Known rows, with every way that one mark hangs from another
(Q_329 Q_143 Q_500): [ -6   2  19  19   0   0   8   2   9 -19  19  -3   6  -4   6   8  -3  -2
   7   5  10   9  14  12 -17 -23   3   4  19 -20  -5  10 -15  -5  -3  10
  -3  -4   1  10  -7  -4  11   8   9   1   6   9   1 -17   8   8  -3   2
   2   1  -9]
(Q_22 (Q_39 Q_143) Q_931): [ 11   1   3  -4  13 -11  -5  -1  -8  -8   8  -4  -3  -7  21   7   0   4
 -10  -9  -1 -28   0   7  -8  13  -6  -7  -8  -4   3  -5 -10   4  -1   4
  13  -6   3  10   4  -8  -7  18  -3  -5   0   8  -2 -15  -1 -15  -3  -7
  -4   2   4]
(Q_293 (Q_329 Q_143 Q_500) Q_589 Q_759): [ -9 -12  20   8  -8   9  16  -8   4  10  -8  -8  -5   8 -14  21   2 -10
  14  -2   3  20   3  -4   0 -22   0  12   5   7   0   6 -17  -6  -5   4
   6  13 -13   9 -10  -2  17   6   9   7  39   6  -1  -6   4   7   3  19
   0  -2   2]
(Q_22 Q_39): [  1   6   6   3  -1  -5  -6   8  -4  -7  10  -4  -1  -4  22  -3  -4   7
  -2  -7   6  -9  14   0  -4   1   3  -7   2  -7  -1  -2  -6   4  -4  13
  -6 -18  10  14   4   6  -5   3 -10  -1 -20  -1   9   0   3   5 -12  -9
  11   2  -1]
(Q_22 Q_39 (Q_931 (Q_293 Q_329))): [  7  -5   4  -4  -8  -4  -2   4  -4   4  19   1  -5  -1   9 -11   2  -3
  -6   3  -2  -1   3   7  -2  15  -7  -1  13 -10   3 -14  13 -13   4  -3
   3   9  25  10  -4   5  13   0   8  -8  -5  -5  13  -1  -3   3   5 -17
  -5  -8  12]
(Q_931 (Q_293 (Q_759 Q_22))): [ -5  23 -14  23  -4   3   9   0   9   3  -6   4   5  -5  -6  -3  -1  19
   1   3 -11  18 -12  -3  12 -15  -4   2 -10   9 -13  19   9  -1  20   2
   2  -1   1   0   1  19 -10 -15  -7   3 -23 -14   3  11  -9   1  -1 -15
  10  -4  11]
(Q_22 (Q_39 (Q_143 Q_681)) (Q_931 Q_293)): [  4   5  -1  -5   8  -1 -19  11 -13   8   5  11   1  -4  20 -21  14  -5
 -16  -5  -1 -18   1  11   4  12 -19  20 -12   1  -3   7  16  -8  14 -10
   6  -9   2 -12   7   3 -11  11   1 -12  -2   2   1  -3   9 -17  14 -20
  -8  -1  21]
(Q_759 Q_22): [ -4  16  -5   5   4  -7   7  -4   5 -18  11  -6   5  -2  -9   9 -13  20
   9   3   2  12   4  -6  -5  -7   7 -20   4  -3  -2   7  -6  -2   6  13
 -11   2   1  10  -7   2  -6 -12   5   4 -15  -3   2  -3  -2   3 -19   3
  13   8 -10]
(Q_22 (Q_39 Q_143) (Q_931 Q_293)): [  8   5  -5   3  11  -4  -9   4  -6   0   8   5   1  -9  32  -4   6  -2
 -15  -4  -7 -21  -2  13  -4   8  -8   8 -10  -4  -2  -1  11   3   4  -5
  11  -6  14   3   3   0 -11  12  -6  -9 -13   5   1 -10  -2 -13   8 -19
  -6  -3  18]
(Q_759 (Q_22 (Q_39 Q_143))): [  1  19  -6  -4  12  -9  -4  -1  -2 -17   8  -1   2 -10  22  10 -11  17
  -3  -7  -6  -7   5  -8  -6   4   9 -14 -18  -1  -1   2  -8  12   0  11
   5 -13  -3  13   0  -3 -14  -3   4   5 -10  -2  -2   4   3 -18 -14   3
  17  15   5]
(Q_293 (Q_759 Q_22)): [ -6  24  -8  13  -1  -4  14  -3   7  -7  -4  -6   0  -3 -20  11 -12  21
   8  -3  -2   9  -9  -9   6 -10   0 -13 -11   8  -6  15  -6   1  15   8
   6   1  -8  11   0  13  -8  -6  -3   7 -12 -11   1   3  -6  -5 -11  -1
  13   3  -2]
(Q_22 Q_759 Q_931): [  6   4  -6  -5   0 -12  15  -7   0  -9   9   3  -8   0  -2  -8  -6   1
 -11   3   8 -13  -6  18 -10  -2  -1   1   2  -4   0  -3  -8  -2   2   6
   6   9   0   1  10  -4   7   9  -5  -7 -22   1 -11 -13  -7  -5  -9   6
 -16  -6 -15]
(Q_293 Q_329 Q_589 Q_931): [ -2 -12  -1 -14  -1   8   1 -13  -7   7   3  -1   2  20 -20  14  10  -4
  18  -2  -2   7  -2  -8   0   0  18  -8  12   0  10 -15   1   3 -11   5
  -3  12  -1  -5  -3  -6  -1  -6  -6  14  15   6  -3  -5   1  14 -14  10
   4   6  -2]
(Q_759 (Q_22 Q_931)): [  7  13  -3   3   4 -14  12  -8   1 -11   9  -7   1  -5 -14   4  -8  20
   7   5   0   9   3   1  -4   0  -4 -27   2  -3   0   2  -7 -10   8   3
  -7  16   5   8  -3  -4   2  -3  11  -1  -2  -8   4  -9  -4  -5  -9   1
   0   1  -9]
(Q_931 Q_22 (Q_293 Q_329 Q_589)): [ -8 -29  -3   1   0  14  -2  -6   3  13 -17  -4   7   6 -13  -6   0  -6
  18  13   0  10  -1  -7  -8   6   4   5  15   5   4  -7  21  -3 -11 -10
 -13   8   4 -11 -18  -6   3 -21  -6  -1   6  -2   3   7 -10  22  14   7
  -2  -8  -1]
(Q_143 Q_681): [ -6   1   1   1   3   3  -5   3  -5  -2   6   3   1  12 -18  -6   1   7
   4   3  11  -3   8   2   0  -3  -3   6  10  -2  -7   8  -1 -15   9  10
 -11  -8 -10  -4  -2  12  -9   2  -4  -8  -4   4  -1  -3  11   8  -7  -6
   5   4  -7]
(Q_931 Q_22): [ -6  -5  -4  17   8   1   0   1   9 -11  -5  -6   6  -3  -5   1 -13   9
   9  10   6  -8   0   6 -15   7   2  -7  19  -7  -2   2   3   2  -4  -2
  -8  -2  -2  -4 -11   0  -5  -6  -5  -8 -12   1   0  -6  -6  12   2  -1
  -1  -2 -11]
(Q_22 Q_39 Q_759 Q_931): [ 13   8   0 -11  -9 -16   6   3  -7  -5   6   4 -12  -3  15 -15  -4  -2
 -17  -3   4 -18   1  13   1   5  -4  -3  -8  -3   2 -13 -10   4  -2   1
   0  -1   6   3  18  -4   4  12   0  -9 -26  -7  -2   0  -3 -15  -8   4
 -11  -7  -8]
(Q_931 (Q_22 (Q_39 Q_143))): [  0  -4   1   7  13  -1 -11   2   4 -12 -10  -8   4 -14  20   2  -8   1
   2  -4  -1 -22   0   1 -17  19   2  -3  -3  -6   1  -1  -1  14  -9  -5
   6 -15  -5  -1  -3  -6 -13   3  -8  -3  -5   3  -1  -2  -3  -9   7   1
   2   8   1]
(Q_329 (Q_143 Q_39) Q_500): [ -5   0  20  12   8  -3  -2   5  11 -22  10   3   6  -5  16  -5   1   1
  -1  -4   4  12  21   5  -8 -16  -4  -1  17 -22  -4  19 -16  -9  -6  13
 -12 -18  -1  14  -9   3  11  18  23  -7  14  17   2 -18   7  -4  -6   0
   4   3  -9]
(Q_22 (Q_931 (Q_293 Q_589))): [  3 -11  -6   5   2   2   0  -7  -9  15  -5  -1   4   4  -5  -4  12  -2
   3   7  -1   1   3   9   8  -6 -10   6   1   6   3  -2  10   0   4  -8
 -12  11  11  -6  -1  -5  -5  -1 -10  -9  -4   4   1  -8  -5  10   9  -5
  -7 -17   2]
(Q_329 (Q_143 Q_39)): [ -3   2   8   3   8  -4  -8   6  13 -21  12   8   4  -4  10  -3  -3  10
 -16  -6  12   4  15   0   1 -13  -4  -1  12  -9  -7  19 -14  -8  -2  11
 -10 -23  -1   7   1   8   8  12  15  -8   1  15   1  -1  11   6  -8  -9
   9   3 -18]
(Q_931 (Q_22 (Q_39 Q_143) Q_759) Q_293): [ -1   1 -16   1   4   4 -10   7   6  -7 -10  12   2 -14  35 -22  -4 -11
 -18   2  -8 -21  -9  11  -9  10   7  21 -15  -1  -5  -1  18  20  -8 -12
  11 -19  -4 -17   8  -5  -9  -4 -12  -7 -35  -1 -11   7  -7 -11  13  -1
  -9   1   9]
(Q_22 (Q_39 Q_143) Q_759 Q_931): [ 13   7  -7 -15   8 -14   1  -5  -7 -11   6   6 -11  -8  21  -7   1  -6
 -21  -9   2 -30  -3  13 -11   9  -1   6 -19   0   3  -8 -13  10  -5   1
  20  -3  -3   0  19  -8  -1  17  -3  -5 -14   4 -13  -8  -4 -25  -8   5
 -14   4   2]
(Q_39 Q_143): [ -4   0 -10   8  21  -1   0 -11  -1 -17   6  -1   4   4   2  15  -6   7
   2  -4   1 -21  -3   5 -17  -4  10   6   2  -3  -7   4 -10   4  -1  13
  14  -9  -7   9  -5  -3 -11   8  -8   0 -11  19 -12 -20  -3   1  -8   1
   5   9  -3]
(Q_931 (Q_22 Q_759)): [ -4  -6  -8   2  -1  -1   6  -1   8 -14  -9   1   1  -6  -3 -12 -13   0
   0   9   4 -11  -6   7 -17   3   6   4   6  -3  -3   0   1   7  -7  -2
  -2  -3  -7 -12   4  -4  -2  -5  -8  -5 -26  -3 -11   1  -9   3  -3  11
 -11  -1 -19]
(Q_681 Q_143): [ -7  12   2  11   1  -5  -2 -11  -6 -11  14   3  -1   8 -12  12 -14   4
   8   5  20 -11   1   8  -8  -5  -3   1   8  -1  -5  -8 -14   6  13   9
   3 -10  -3   3 -15  -7   5   2  -8  -7 -12  11  -5 -20  11   9  -8   5
   4   4  -5]
(Q_293 Q_329 Q_589): [ -7 -20  -1 -11   2   1   7 -13  -8   3   0  -8  -4  18 -19  14  -4   0
  14   1   7   3   5 -11  -6  -2   8  -3  13   8   8 -11  -8  -3 -10  12
  -5  10  -4  12 -13  -3   7  -8  -1   2  13   9  -2  -7  -2  16 -13  15
   7   2  -9]
(Q_931 (Q_22 Q_39 Q_759)): [  1   0   0  -4  -7  -4  -4  11   5  -8 -11   0  -6 -12  20 -19 -12  -3
  -9   3   3 -13   2   6  -7  13   4  -3  -2  -6   1  -8   2  13 -12  -5
  -5 -15  -2  -8  10  -2   1  -4  -5  -6 -28 -11  -2  11  -6 -10   2   9
  -7   0 -12]

Rows
[  6  24  -2  -4 -10   3  -3   7  -6  20 -20  -2   5  -1   1   5  12   5
   8 -12 -17  14  -4 -23  34  -3   6 -16 -31  14   6  -1  -3  26   4  -8
  -8  -4  -8  -5  20   2 -21  -6 -12  21   2 -14   8  19   3 -15  -7   3
  11   4   8] | (Q_293 Q_589 (Q_759 (Q_22 Q_39)) Q_931)
[ 12  12   4  -7  -9  -9   7   3  -8  21 -20  -8  -8  -9   0   5   4   7
   1  -9  -9   6  -1 -17  26   0 -14 -21 -32  22  13   1 -11  10   8  -8
  -6   7  -5   8  12  -1  -7   0  -3   3  11 -19   8  16  -4 -21   0   7
   5 -10   4] | (Q_293 Q_589 (Q_759 (Q_22 Q_39 Q_931)))
[  9   5   4 -14   9  -6 -13   5 -14   5   2   3  -4  -1   9  -6  10  -2
 -12  -7   4 -22   5   6   2  15 -14   7  -9   2   0   4  -6  -9  12  -1
   8 -10 -10  -1   8  -1  -8  16   8 -10   9   2  -3  -8  11 -24   5  -8
  -5   6   8] | (Q_22 (Q_39 (Q_143 Q_681)) Q_931)
[-13 -16   5  11  -5  15  13  -9   0  18 -16  -6  -3  11 -14   1  10  -9
  22   2 -14  17  -4  -3   4 -15   2  12   3   6   0   5   7  -5   0   3
   3  11  -3  13 -15  11   7  -4  -3   2  14   6   0  -6 -12   7   6   5
   0 -11  20] | (Q_931 (Q_293 (Q_329 Q_500) Q_589 Q_759))
[ -8   3  -2  13  -9   6  10   4  13   4  11   4   1   3 -11   8  -3  -5
 -12   5   6  10 -12   7   7 -17  -3  26   7   3 -16   7   3 -11  12   3
  19   6   6  -2  -3  16  12  -4   1  -1   2   1   3   9   3  24  10 -16
   4  -5   6] | (Q_931 (Q_293 (Q_329 Q_143) Q_759))
[ -5   2   9  -8   8   1 -15  15   6 -11   9  13   4   6  -3 -17   2   8
 -18  -5  15   7  18  -2  11  -9 -13  11  10  -3  -8  23  -8 -19   7   8
 -18 -21 -12  -6   3  12   5   9  21 -12  13  11   2   7  23   0  -1  -7
   6   8 -13] | (Q_329 (Q_143 Q_39 Q_681))
[  9   8   2   9  -6  -5  -7  10  -4   3   8   3   3  -8  23 -17   6  -1
 -11   1   0  -4   5  10   6   5 -13   0   2  -9  -2  -2  11  -3   8  -5
  -5  -4  24   3   6   6  -2   5  -7 -10 -22  -5  12  -1  -1   0   8 -22
  -3 -13  12] | (Q_22 Q_39 (Q_931 Q_293))
[ -1 -15   1   8  -5  11 -16  11  -1  15 -27  -5  11  -7  24 -15   2  -6
   6   3  -4   0   9  -5   9   3  -5   7  -2   5   3  -4  21  20 -11 -18
 -25 -15   8 -13   0  -2 -12 -16 -16  -7 -11  -9  12  17  -4   9  19  -3
  -1 -12   5] | (Q_931 (Q_22 Q_39) (Q_293 Q_589))
[  1  34 -11  11  -2   2   7   1   4   2  -1   1   6   0 -15  10   1  14
   7  -2 -11  12 -17  -6  16  -6  12 -18 -11   0  -6  12  -1   7  16   2
   7   4  -6  -6   9   7 -17  -4  -4  21  -8 -12  -4   5  -2  -6  -9  -6
   6   9   0] | (Q_293 (Q_759 Q_22) Q_931)
[  3 -19   5  -4  -6   3   5  -7  -2  12  10   1   2   4 -10   4   9 -13
  -5  12   9  15   3   6   6  -9  -9  17   9   3   3  -6   5 -15   2 -10
  -6  21  12 -10  -7 -11  17  -5  11  -6  26   4   3  -1   5  22  13   0
 -10 -11  -3] | (Q_22 (Q_931 (Q_293 (Q_329 Q_143) Q_589)))
[ 10   7  -2 -25   5 -11  -8   4 -14  -1   1  13 -13  -1  10 -20   7  -7
 -24  -6   0 -25  -2  11   0  12 -11  15 -21   7   2  -2  -5  -6   7  -2
  12  -7 -17 -12  19  -5  -5  17   5  -9  -1   0 -13  -2   8 -37  -1   2
 -16   5   3] | (Q_22 (Q_39 (Q_143 Q_681)) Q_759 Q_931)
[ 12  19   4  -4  -3 -16   4   3  -3  -9  13  -6  -1 -12  11  -1  -6  15
  -2  -3   0   6   6  -6   1   8  -6 -30  -9  -3   5  -2  -6  -3   7  -1
 -10   4  13  12   4  -4  -1  -1  12  -2  -8 -18  11   3   0 -15  -8  -6
   4   0  -2] | (Q_759 (Q_22 Q_39 Q_931))
[  7  10  -2 -10  -9  -9   2   4  -4   1  18   1  -3  -9   6  -6  -4   7
  -2   2  -5  18   3  -3   4  10  -5 -19   4  -7   4 -11  13 -16  10  -5
  -6  16  24  11  -6   0  15 -16  20  -1  -6 -20  14   9  -2  -8  -2 -11
   4  -4  12] | (Q_759 (Q_22 Q_39 (Q_931 (Q_293 Q_329))))
[  1   2   3   2 -14   9  -4  10   7  12  -9  -3   0  -1  -6   2   1  -6
   4  -3  -9  -1 -19  -7   7  23   7 -10   3  -5   2 -10  12   7  -1 -12
  14   0  -1 -10   3   6  -2  -2  -5  12   4 -15   7  12  -2  -5  13  -7
   0   4   6] | (Q_293 Q_329 Q_759 (Q_931 (Q_22 Q_39)))
[ -4 -21   6 -10  -2   3   6  -7   0   1   9  -4  -2   8 -14  17  -2  -7
   5   4  17   9  10  -6   1 -15   4   6  10   6   2  -6 -16  -7  -8   8
  -2   8  -4   2  -7 -11  14  -6   7   2  26  10  -2   2  10  23  -7  17
   8   4 -14] | (Q_293 (Q_329 Q_143) Q_589)
[ -5   3  -9  22   7   8 -11   9  10   6 -26   2   4 -14  24  -5   0  -6
 -11  -3 -15 -15 -15   1   1   8  -7  19 -19   6 -10  10  16  18   3 -13
  18 -18  -4  -9   2   9 -18   1 -18  -4 -17  -4   0   8 -11  -7  24 -17
   0  -2  20] | (Q_931 (Q_22 (Q_39 Q_143)) (Q_293 Q_759))
[ -6 -13   6 -11   2   3   3  -3   8   7 -11   0  -8   9 -15   8   2   1
 -11 -11   4  10   0 -19  16 -10  -9   8  -4  14   2  11 -16  -3  -5   7
   2  -2 -17  11  -1  12  16   9  14  -2  34   9   1  13   5   2  -3   7
   8  -1  -9] | (Q_293 (Q_329 (Q_143 Q_39)) Q_589 Q_759)
[  8  -3  -3 -17 -14  -7   4   3  -6   2  13  10 -17  -2  11 -23  -1  -8
 -19   3  -2  -3  -3  15  -2  10   1   7  -2  -6  -1 -16   8  -8   2  -2
   7  10  19   1   6   6  16  -3   5  -8 -22 -10   1   3  -4  -7  -3  -5
 -13  -8   7] | (Q_22 Q_39 Q_759 (Q_931 (Q_293 Q_329)))
[  2 -23  -2  -7  -3   1   5 -12  -9  14   1  -1  -4   9 -18  -2   7  -7
   7   7  -2   8   0   2   0   2  -3   3   9   6   8 -10  12 -13  -1  -4
  -6  22  12   1 -10  -5   8  -7   2  -7  12   3   2  -5  -8  15   3   1
  -9 -13   3] | (Q_22 (Q_931 (Q_293 Q_329 Q_589)))
[ -5 -19   3  -2  -5   9  -1  -4   0   8   7   5   5   8  -4   6   3  -8
   0   6  12  17   4   2   2 -17   3  23   8   5  -2  -2   4  -7  -5  -1
  -8   7   7  -4  -8  -6  12 -11   4   0  17  11   3   8   7  30   4   3
   5  -4  -3] | (Q_931 (Q_293 (Q_329 Q_143) Q_589))
[ -4 -14  14  -3  -2  10   4 -13 -10   5   3  -4   3  17 -16   9  13  -9
  33   3  -5  16   7  -6  -9  -1  22 -13  17 -11  11 -11   1  -1 -14   6
  -4  14  -3   2 -12 -10   4   1   5  19  24  12  -3 -18  -1   5  -8  18
  -2   6   1] | (Q_293 (Q_329 Q_500) Q_589 Q_931)
[ -6   1   1  -6  -7   2  16  -5   7   7  -7  -4  -5   2 -28  22  -6   4
   4  -1   4  25  -6 -20  12 -17  -3   0 -11  20  -1   4 -15  -4   4   3
   1  18 -15   5  -4  -2  11 -14  13  11  30 -10   2  21   6   7  -7  18
  13   5  -5] | (Q_293 (Q_329 Q_143) Q_589 (Q_759 Q_22))
[ -1   2   5 -11   2   1  -8   2   9 -16  24  13   4   9  -6   1   3   1
  -9  -4   4  12   1  -2   0   0  14  -6  20 -17   0   2  -5 -14  -3   6
  -3  -6   5  -2   1   3  15   6  21   3  21  11  -2  -3  15   5 -12 -10
   3  16 -11] | (Q_293 (Q_329 (Q_143 Q_39)) Q_931)
[ -4   0  -7  12   0  14  -4   0   3  22 -35  -7   9   3 -20   8  16  -5
  12   1 -10  -1 -19  -9  15   3   2  -1 -10  13   4   3  11  22  -1 -18
  -1   2 -15 -25   7  -1 -21   2 -23  11  10  -5  -3   8  -8   6  14   2
  -6  -3  -1] | (Q_293 Q_589 Q_759 (Q_931 Q_22))
[  1  -1 -10  -5   7  -4  -6   1   3 -14 -12   4  -4 -14  24 -10 -11  -4
 -14  -3  -1 -27  -5   6 -17  13   8   9 -14   0   1  -5  -2  20 -13  -4
  12 -17 -14 -12   9  -9  -8   4  -8  -3 -22   2 -12   5  -9 -16   3  12
  -7   7  -4] | (Q_931 (Q_22 (Q_39 Q_143) Q_759))
[ -3 -20  -1  -6  -1  12  -1  -7  -1  10 -12  -7   8  11 -21   7   7 -10
  23   5  -5   8  -7  -8  -4  15  18 -13  13   0  10 -15  10   3 -14 -11
  -8  13  -7 -19  -9 -15   1  -9  -4  12  20   0  -4  -1  -3  17   6  12
  -5   6  -7] | (Q_293 Q_329 Q_589 (Q_931 Q_22))
[ -5  -6   9   2  -5  15  11 -10  -5  17 -15  -7  -1  18 -24  11  16  -8
  27  -3 -14  14  -9  -7   4  -7  13  -5   3   0   9   0  -1   3  -2   2
   9  15 -12   4  -3   1  -1   7  -5  18  28   5  -4 -10  -5  -1  -1  15
  -3   1   9] | (Q_293 (Q_329 Q_500) Q_589 Q_759 Q_931)
[ -8 -11  -1   6 -13  12   5  -3   4  19  -8   1   0   7 -15  10   4 -10
  -6   2   3  13  -7  -4  18 -21  -9  29  -4  16  -6   5   2  -3   5  -3
   8  10  -3  -5   0   7   9  -6  -3   1  19   4   1  15   5  22  11  -2
   3  -7   6] | (Q_931 (Q_293 (Q_329 Q_143) Q_589 Q_759))
[  3  -3   7  -5  -7   6  -9  11   2   0   3  -4   3  -2   3  -1  -1  -7
   9   0  -4  -2  -1  -4  -9  27  16 -18  16 -15   4 -19  12   2 -11  -8
  -4  -1  10 -10  -3  -4   2  -8   1  10   1 -12   7   3   2   3   6  -4
  -3   7   1] | (Q_293 Q_329 (Q_931 (Q_22 Q_39)))
